What can hang from each mark
bataz: tezole
sike: fibesa soki
lomo: bepas fibesa tezole zage
zage: sike
tezole: nugu sike
bepas: nugu sike
soki: lomo nugu sike
nugu: bepas fibesa soki zage
fibesa: nugu sike

(in the rows, 128 means zero)
Known rows, with every way that one mark hangs from another
zage(sike(fibesa soki(nugu(bepas)))): [ 95 127  71 135 129 124 147 116  98  88 156 136 111 105  92 133  88 108
 154 121 146 145  27 139 127 123 114  73 172 106 115 142 117 153 102  92
  94 124 103 122 113 131 133 180 126 142 118]
nugu(bepas zage): [126 110  66 118 133 136 155  98 120 115 136 159 124  99 107 125 133 105
 149 143 151 154  56 148 161 114 103 106 158 113 104 158  97 149 119 138
 135 126 105 131 108 139 139 158 147 134  76]
sike(fibesa(nugu)): [125 124  81 109 136 137 152 104 101 107 119 137 116 111  91 125  96 134
 179 135 145  67  80 155 110 123  99 156 125 102  86 140 117 131 124  89
 119 110 106 124 130 121 163 167 115 159 109]
bepas(nugu sike(fibesa)): [127 126 105  93 140 132 162 111 105 101 131 141 137 108  81 124  71 127
 172 126 119  75 114 154 116 120  82 141 114  97  76 111 132 103  94 114
  93 112  89 137 124  99 172 158 104 144 116]
tezole(nugu): [120 117 115 121 141 150 169 123 120 106 128 138 133 114 100 113 120 129
 141 134 142 126 123 158 141 121 104 150 124 103  92 136  94 140 116 115
 112 116 100 121 120 139 139 158 124 151  70]
zage(sike(fibesa soki(lomo(bepas)))): [113 125  61  99 141 132 160 103  85  89 159 129 124 106  71 118  72 118
 161 123 167  94  70 149 112 123 120  79 149 107  99 123 100 156 109  80
 115 106  93 119 111 125 167 181 108 125 101]
tezole(nugu(zage) sike(fibesa soki)): [ 81 119  67  75 135 139 152 120  75  71 125 130 118  97  98 117 123 135
 156 120 138 134  39 160 157 115 107 111 133  96 103 132  94 205  67 116
  90 100 107 125 121 139 142 164 128 123 114]
soki(lomo nugu(bepas(sike) fibesa)): [130 122  71 123 129 130 165  24 112  90 143 136 126 122  64 128  74 114
 166 132 163 192  47 139 108 111  89  39 144  99  78 147 119 150  60 130
  73 119  95 142 105 124 163 172  97 198 135]
bepas(sike(fibesa soki)): [126 124  86  53 142 121 164 117  92 111 131 139 122  97  98 126  91 121
 172 126 134 107  75 145 124 128 107 125 126 101 105 123 131 120  80  82
  84 105 101 120 125  92 171 164 113 132 150]
lomo(tezole(nugu(fibesa soki))): [126 114  95 102 141 144 175 122 107 112 126 139 134  97  87 106 133 141
 164 138 156 135 116 165 119 102 106 139 120  95  91 155 116 176 108 126
  95 117  92 132  97 111 137 166 125 200  60]
soki(lomo(bepas(nugu sike))): [133 119  84 104 150 145 171  73 114  94 141 139 133 128  68 111  65 128
 164 130 160 102 126 169 112 113  92 102 107 109  57 117 102 122  97 124
  96 102  82 136 104 123 181 166  91 141 105]
bataz(tezole(nugu)): [129 112 109 113 150 150 159 120 125 111 121 139 137 105 118 106 111 128
 125 135 138 125 148 172 149 103 109 140 109  97  95 132 115 140 137 113
 121 111  95 118 121 127 141 153 110 163  51]
tezole(sike(fibesa soki(lomo))): [119 117  59  58 135 121 155 117  82  86 129 135 122 106  76 119  86 134
 177 123 149 130  38 153 128 128 110  89 127 104  92 119 114 165  68  80
  79 100 100 137 126 127 182 171 100  96 139]
tezole(nugu(fibesa zage) sike(soki)): [ 93 116  76  92 140 135 161  98  79  78 127 130 138 111 101 116 125 129
 140 130 142 169  54 159 156 108 104  78 130  93  90 141  92 210  66 127
  88 102  99 125 112 131 145 172 136 140  90]
lomo(bepas fibesa(sike(soki)) tezole): [145 107  70  46 160 169 185 123 113 123 149 135 104  78  84 103  82 144
 173 134 191  83 156 179 110 131 115 116 115 106  88 161 128 155 127 127
  88  98  92 110  94 108 154 187  87 108  87]
bepas(sike): [147 117 114  80 138 136 175 103 114 123 133 141 140 107 107 122  93 119
 154 136 138 138 116 150 129 129  95 140 118 102  91 127 116  99 101  92
  96 114 101 125 124 113 157 152 112 140 115]
lomo(bepas fibesa tezole): [157 102  77  62 152 177 184 111 127 128 154 131 108  79  74 101  96 139
 190 145 186  94 155 175 112 125 103 146 125 112  82 151 116 141 131 125
 110 103  95 110 103  98 153 167  84 125  88]
zage(sike): [137 118 118 125 131 138 172 114 111 114 149 138 154 107 107 122  87 115
 135 137 144 134 110 145 128 130 100 119 146 104  97 131  99 114 137  82
 123 126  96 123 119 136 139 160 124 130  65]
soki(lomo(bepas fibesa tezole) sike): [157 105  60  21 141 173 192  60 116  95 154 112 124  80  69 104  80 150
 196 137 203  96 150 164  93 114  98  93 136 117  70 149 118 147 118 127
  87 105  79 119 100 112 175 165  48 141 104]
nugu(bepas fibesa): [141 110  85 134 142 124 162  97 121 132 143 147 130 109  79 124 115 103
 160 147 142 156  81 142 132 119  97  97 142 107  94 147 112 137 116 132
 117 128 106 128 118 117 165 172 138 160  84]
tezole(sike(fibesa(nugu) soki)): [100 121  62  78 137 124 148 129  80  87 121 131 110 112  92 124  96 139
 175 126 139 104  39 167 125 125 107 122 115 103  89 133 121 167  83  76
  81  96 109 125 133 127 167 178 115 125 144]
zage(sike(fibesa(nugu(bepas)))): [110 124  78 135 132 130 161 100  98 100 146 131 123 107  79 129  92 116
 162 131 142  84  56 149 108 122  93 118 148 104  99 144 114 146 128  88
 121 123 107 121 125 142 143 180 129 175  77]
bepas(sike(soki)): [133 120  94  65 147 128 171 119 103 113 131 140 135 111 116 123  99 118
 151 131 142 146  91 151 134 127 112 116 120 108  99 129 122 112  79  82
  82 107  96 118 120 106 161 159 117 131 133]
soki(lomo(bepas)): [144 113  71 109 143 150 166  88 119 110 143 143 123 118  74 109  86 124
 164 140 177 125 111 160 120 122 109 104 126 113  76 130  89 134 122 111
 118 107  94 128 110 132 178 168 103 122  98]
fibesa(sike(soki(lomo))): [135 121  84  82 143 132 169 110 101 102 123 154 136 115 100 118  76 131
 133 126 165 128 100 153 124 128 119  76 119 103  94 145 119 135 106  94
  91 111  88 133 104 139 173 177 106 109  85]
tezole(nugu(bepas(sike) soki)): [102 116  87 101 147 124 164 124 113 106 133 147 108 107  98 115 138 120
 140 130 143 153  68 162 145 113 100 128 122 101 106 151 114 168  75 131
  83 124 104 124 103 135 136 170 145 201  84]
lomo(fibesa(nugu(zage))): [138 118  73  81 137 159 163  60 105 103 124 133 117 101 122 120 103 141
 157 148 175  90  75 163 122 123  96 124 132 107  83 167 109 145 102 110
 127 111  92 114 107 112 141 163 102 152  88]
bepas(nugu): [131 119 109 140 143 139 157 128 126 109 130 152 142 126 101 118  90 128
 145 138 136 100 133 163 135 119  97 131 122 110  70 125 111 103 126 120
 113 121  86 137 114 119 157 155 117 122  79]
sike(soki): [128 117  85 101 144 128 160 141 110 119 127 149 127 114 119 120 111 120
 147 135 151 138  86 154 145 126 126 115 135 114 102 137 112 123 111  86
 105 113  96 119 117 114 158 163 126 108 109]
nugu(bepas): [135 110  87 128 139 132 160 124 129 128 141 155 119 107  92 123 120 108
 156 141 144 149  81 152 148 125 103 118 142 115 101 148 110 125 119 119
 116 129 108 126 121 135 148 163 136 138  83]
tezole(nugu(fibesa soki)): [118 118 103 125 142 128 158 110 102 108 124 143 129 114 105 112 127 130
 139 140 150 142  96 153 132 112 105 122 124  92  92 146 104 167 101 130
 107 124  95 127 102 110 152 168 138 194  63]
soki(lomo nugu): [133 124  82 131 125 148 154  61 122  88 130 144 126 126  92 123  76 132
 157 132 172 170  72 146 120 121 107  78 144 107  75 141 100 129  98 107
  94 118  90 142 106 139 154 157  88 146 124]
bataz(tezole(sike)): [143 104 102  85 142 136 155 125 116 115 124 144 136  98 118 109  91 128
 137 139 131 156 125 173 152 114 100 120 106  98  86 124 122 134 131  94
 108 107 102 133 133 128 163 154 103 120  81]
tezole(nugu sike): [111 111 112 103 137 146 170 130 108  93 130 129 129 113  90 111 115 137
 142 129 134 152 105 165 147 124  95 139 112  99  86 127  91 162  95 115
  87 109 108 127 129 154 143 162 122 133  83]
lomo(fibesa(nugu(bepas)) zage(sike)): [128 116  64 116 144 140 163  56 101 106 147 117  94 101  81 113  79 135
 165 145 156  65  92 154 105 134  94 111 136 115  84 167 119 159  99 114
 119 120  94 111 121 113 109 182 102 178  64]
bataz(tezole(nugu(fibesa soki))): [126 113 103 116 152 130 151 110 108 113 118 145 134 103 121 104 117 129
 128 143 142 139 121 170 141  97 107 113 109  88  94 143 124 165 119 124
 118 118  90 125 105 100 154 161 123 200  41]
bataz(tezole(sike(fibesa soki(nugu)))): [111 114  74  88 139 128 137 123 100  90 124 139 110  98 113 118  79 131
 153 126 136 148  69 167 147 113 113  88 123  95  96 126 138 158 102  91
  84 100 102 132 127 113 163 163  94 121 132]

Rows
[114 130  70 114 127 123 153  82  82  84 135 133 128 111  90 122  81 135
 160 128 163  81  42 150  93 119 101 106 138  97  93 142 111 158 108  72
 117 118  91 134 106 131 157 179 111 187  74] | zage(sike(fibesa(nugu(soki(lomo)))))
[ 99 113  81  76 149 133 151 142  93  89 122 131 119  96 102 108 103 137
 147 121 127 122  94 177 152 106 111 115 105  92 101 121 127 182  97  98
  89  97 102 120 131 123 156 165 107 138  91] | bataz(tezole(nugu sike(fibesa soki)))
[100 124  43  93 141 129 156  79  96  94 122 141 115 117 116 130 125 118
 154 133 154 129  25 162 137 106 104  98 135 112  98 166 115 161  76 109
  95 106 102 119 106 136 134 174 140 181 108] | fibesa(nugu(bepas(sike(soki)) zage))
[126 114  59  94 146 139 158  55 112  87 136 126 116 121  69 105  64 142
 176 137 162  70 159 158 107 112  97  81 126 124  44 124 109 136 116 153
  99 109  72 136 112 115 163 163  65 134  96] | soki(lomo(bepas(nugu) zage) sike)
[112 125  82 112 132 142 151  99 104  93 122 157 123 112 132 128  84 126
 123 127 163 154  78 150 144 123 117  71 143  99  97 161 109 146 110 117
  92 116  92 135  99 139 142 171 120 116 100] | fibesa(sike(soki(nugu(zage))))
[116 105  94 112 150 132 160 109 112 101 132 132 129 104  86 107 113 122
 135 136 128 171 104 174 155 100  93  95 108  91  89 135 119 186 106 137
  99 111 107 126 126 135 150 172 122 181  57] | bataz(tezole(nugu(bepas fibesa) sike))
[123 126  96 102 152 118 168  98  97 102 132 137 152 127  96 124  80 122
 150 132 129 120 106 156 122 111  96  87 112 101  72 121 132 117  71 113
  76 108  79 129 109  82 173 169 117 152 117] | bepas(nugu(fibesa) sike(soki))
[121 114  73  66 132 154 181 102  95  79 128 124 134  93  44 106  98 152
 188 119 156 118  90 168 111 110  95 126 116  96  77 131 104 187  84 109
  78  99  97 142 119 146 154 166  84 157 100] | soki(lomo(tezole(nugu sike(fibesa))))
[105 125  69 119 130 143 142  97 108  90 125 151 117 115 136 129 108 120
 139 133 162 174  44 148 156 116 124  77 158 111  99 154 105 147  94 109
 102 113  93 127  99 122 139 156 121 122 125] | sike(soki(nugu(zage)))
[133 125  71  58 139 142 168  53 103  85 138 128 116 110 101 122  69 134
 159 125 173 153  57 146 113 127 106  65 133 105  90 143 129 136  43  89
  60 104  82 122 102 100 160 165  75 143 161] | bepas(sike(soki(lomo(fibesa) nugu)))
[109 125  70 130 148 136 165 107  99  81 156 133 139 130  83 115  70 121
 139 124 163 107  96 163 118 116 116  64 137 114  81 122  98 143 112  95
 109 108  78 125  97 133 159 181 110 122  74] | zage(sike(soki(lomo(bepas(nugu)))))
[152 109  85  74 137 157 185  83 104 121 150 122 121  72  79 101  75 144
 179 143 159  79 153 153 102 133 100 129 137 109  83 154 125 146 118 109
 109 114  84 118 114  88 107 161  75 144  64] | lomo(fibesa tezole zage(sike))
[126 115  77  77 157 137 170 122 111 118 144 140 117 114 100 116  93 115
 160 136 159 130 112 165 134 126 112 120 116 112  91 125 111 124 102 101
  92  99 101 110 112 108 164 171 120 124 131] | lomo(bepas(sike(soki)))
[107 116  83 102 132 133 151 123 105  86 128 139 113 117 111 125  94 131
 149 128 149 195  54 157 149 128 114  83 134 107  89 133 108 152  81  91
  66 107 104 132 119 135 151 165 109 103 143] | tezole(sike(soki(nugu)))
[129 122  61  62 113 155 168  52 108  70 132 118 127  88  76 124  72 147
 202 121 176 123  92 142  91 105  96  77 158 105  76 144 129 147 106 114
  68 113  84 145 108 125 160 154  49 173 140] | soki(lomo(tezole) nugu sike(fibesa))
[118 118  57  87 141 118 165  68  93 109 140 145 136 102 101 130 120 101
 153 141 147 174  34 142 146 106 101  61 149 104 103 154 117 163  69 131
 100 114  98 123 102 106 153 172 148 165 112] | nugu(bepas(sike(soki)) fibesa zage)
[136 121 102 126 126 134 169  58  92 107 147 137 169 101 111 124  96 109
 134 145 148 146  85 134 129 115  93  80 159  95  92 143  89 148 134 113
 142 124  91 130 106 120 143 160 135 154  52] | nugu(fibesa zage(sike))
[ 94 111  85 105 138 132 161 131 102  90 139 132 104 100  56 117 121 127
 169 124 127 133  59 159 145 123  92 129 126  99  99 130 103 189  82 128
  85 115 120 128 134 153 147 175 129 145  99] | tezole(nugu(bepas) sike(fibesa))
[119 106 109  96 147 144 159 128 113  98 122 132 133 104 109 104 107 137
 133 130 129 147 130 180 158 108  99 130  99  93  89 125 112 160 117 111
  99 104 102 126 129 141 145 156 107 144  65] | bataz(tezole(nugu sike))
[139 111  77  65 161 156 170 113 110 120 148 141 101  97  98 110  72 132
 147 139 181  93 136 166 122 141 112  98 117 106  92 150 119 142 121 122
  98 105  96 106 103 107 168 187 103  89  90] | lomo(bepas fibesa(sike(soki)))
[ 90 126  28 103 140 125 140 105  85  93 123 146  99 107 100 132 123 120
 172 131 154  86   4 157 135 109 117 101 151 112 106 161 118 178  89 109
 113 108 106 118 112 125 150 180 140 159 120] | sike(fibesa(nugu(bepas zage)) soki)
[122 123  92 112 141 127 156 115 101 106 108 155 115 120 123 120  94 145
 133 136 162  95  93 170 112 125 102 132 102  95  84 167 124 143 126  98
 100 119  98 135 100 139 154 185 127 173  68] | fibesa(nugu(soki) sike)
[127 115  57  96 140 153 161  62 111 104 135 136 102 100 105 121 114 130
 162 148 172 102  53 162 129 120  94 114 141 111  92 177 111 158  98 128
 124 116  98 115 107 122 141 172 118 167  81] | lomo(fibesa(nugu(bepas zage)))
[123 119  62 106 136 152 166  57 103  95 149 127 116  98 105 123 103 125
 148 143 170  99  50 160 124 122  92  98 153 109  98 175 108 161 104 115
 126 121  96 113 103 133 128 174 122 173  61] | lomo(fibesa(nugu(bepas zage(sike))))
[136 121 115 141 128 141 159  70 116 109 129 146 134 116  99 127  68 127
 141 138 154 165 111 142 114 125  95  78 133  90  77 149 117 129 124 126
  93 124  98 139 111 126 155 174 106 151  99] | soki(nugu(fibesa(sike)))
[132 118  70  94 135 159 182  59 100  87 128 131 157 101  66 107 114 142
 168 133 172 131 101 157 115  94 100  97 134  96  77 152  92 185  94 134
 107 105  82 139  99 128 144 162 100 183  63] | soki(lomo(tezole(nugu(fibesa zage))))
[112 110  78 121 147 149 150 100 122 103 126 149 127  98 117 110 132 117
 126 136 140 143 100 173 169  93 106 111 131 101 104 153 107 173 127 144
 131 118  98 122 111 138 129 155 132 175  35] | bataz(tezole(nugu(bepas zage)))
[149 119  64  79 145 145 168  32  98  98 118 127 104 111  75 107  53 158
 164 140 176  56 120 157  86 136  97  96 103 105  61 164 123 153  90 115
 101 106  80 130 114 116 150 181  66 156  76] | soki(lomo(fibesa(nugu sike) zage))
[162 104  77  64 144 160 178  90 116 135 134 132 107  74  77 100  90 152
 196 147 160  81 157 159 112 132 104 150 123 113  77 156 129 140 108 123
 106 108  88 121 116  79 120 156  72 136  89] | lomo(fibesa tezole zage)
[134 115  69  77 145 128 163  90 106 108 136 149 114 112  94 110  94 127
 160 138 176 135  79 163 118 119 107 107 117 104  84 135 106 146  94 107
  98 109  92 135  93 114 173 168 112 160 109] | nugu(soki(lomo(bepas(sike))))
[119 120  87 102 113 151 151  54 119  80 129 135 130 101 141 133  96 126
 147 136 164 171  85 136 142 112  98  72 171 111  85 154 104 132 124 129
  98 127  90 133 106 134 142 144  94 144 118] | soki(nugu(zage) sike)
[120 108  69  91 134 115 153 121 118 113 137 151 110  95 120 122 131 118
 152 141 156 157  69 147 144 116 104  95 150 117 105 159 127 140 118 125
  95 138  99 132 101 125 157 164 134 165  88] | nugu(bepas soki(sike))
[117 118  80  89 131 132 153 114  92  93 120 131 116 108  83 123  90 141
 178 132 136  99  64 164 119 130  91 143 113  98  78 130 114 153 102  87
  93 104 113 134 139 135 169 171 112 134 122] | tezole(sike(fibesa(nugu)))
[118 121  86 138 138 123 143  86  98 101 119 160 143 116 118 118 109 127
 140 147 147 121  78 157 141 102  97  89 135  98  72 146 110 151 107 145
 124 126  78 149  83  93 165 161 140 161  62] | bepas(nugu(fibesa soki zage))
[111 120  82 105 130 131 144  99 106  86 122 152 138 107 141 121 112 132
 139 140 150 112  93 156 148 105  98  95 143 110  79 146 114 137 118 140
 111 130  74 146  86 113 154 150 120 150  71] | bepas(nugu(soki(sike) zage))
[150 112  64  84 137 145 174  76 110 115 123 140 128 100  61 102  87 147
 189 137 163 104 130 155 107 115 111 122 123 114  67 143 112 147 108 114
 102 105  83 143 115 113 137 155  75 146  90] | soki(lomo(tezole zage))
[110 123  56  95 150 123 162 103 106 102 127 138 110 125 100 128 114 120
 158 131 149 127  52 166 124 114 104 115 121 114  93 154 129 142  77  94
  82 107 104 114 117 131 144 181 133 183 121] | fibesa(nugu(bepas(sike(soki))))
[104 121  70 122 133 137 149 102 108  93 128 161 113 110 121 130  95 117
 125 126 162 166  54 152 150 120 116  57 149 102 105 168 115 157 106 130
  88 121  99 133  96 151 136 179 132 125 100] | fibesa(sike(soki(nugu(bepas zage))))
[102 119  60  81 126 126 142 106  76  85 113 143 110 100 107 121 110 143
 169 135 147 110  20 165 133 118  95 130 124  95  86 145 110 184  90 101
 103 107 109 141 116 130 161 170 128 153 112] | tezole(sike(fibesa(nugu(soki zage))))
[134 113 110 118 152 142 161  98 116 115 125 134 147 107 106 108 104 127
 133 141 135 133 146 166 138  99 103 118 111  91  87 134 120 148 131 124
 124 112  92 120 120 110 152 158 111 182  50] | bataz(tezole(nugu(fibesa)))
[135 115  61  59 135 144 165  71 106  90 144 123 121  97  70 117  76 130
 190 132 173  87 110 146 103 118  98  94 142 113  76 124 107 137 126 119
 105 110  91 127 119 123 195 165  75 135 120] | soki(lomo(bepas) sike(fibesa))
[127 125  70 125 116 153 148  39 112  77 125 149 132 117 107 123  85 130
 150 134 178 173  49 143 132 111 107  64 159 105  80 152  90 152  95 119
 111 116  86 147  97 140 146 151  96 143 114] | soki(lomo nugu(zage))
[116 115  80  75 142 151 183 122 112 109 138 132 120  83  55 115 123 131
 189 122 139 108 102 165 121 107  92 159 126  99 101 145 125 164  93 132
  79 109 108 124 118 127 129 166 115 192  96] | lomo(tezole(nugu(bepas(sike(fibesa)))))
[122 117 103 108 158 136 161 110 102 107 120 138 144 107 114 108  94 130
 114 131 141 125 148 169 139 101 113  90 101  86  95 142 130 163 126 121
 102 108  88 119 115 117 154 175 116 167  43] | bataz(tezole(nugu(fibesa(sike(soki)))))
[115 111  57 115 134 123 141 112 109 114 130 172 108  98 126 121 144 110
 142 147 159 163  24 153 165 112 111 104 157 110 112 169 104 166 105 137
 125 133 102 138  89 125 140 161 159 154  71] | nugu(bepas soki zage)
[100 113  84 131 145 128 153 137 118 108 131 153 104 108 101 113 146 121
 139 135 150 149  65 161 152 115 108 126 133 107 108 156 105 173  97 137
 103 131 105 127 101 140 132 172 152 184  60] | tezole(nugu(bepas soki))
[129 112  60  73 137 130 159  89 107  96 136 139 117 106 108 111 101 134
 162 139 187 133  97 156 119 114 109  86 134 115  83 141 107 146 117 118
  97 119  86 133  94 120 181 164  97 153 100] | nugu(soki(lomo(bepas) sike))
[124 114  68  74 138 124 163 118  93  88 128 138 133 117  91 115  94 134
 155 127 155 167  55 158 141 126 116  79 120 110  88 127 105 156  69  81
  79 102  96 135 118 135 172 169 106  97 122] | tezole(sike(soki(lomo)))
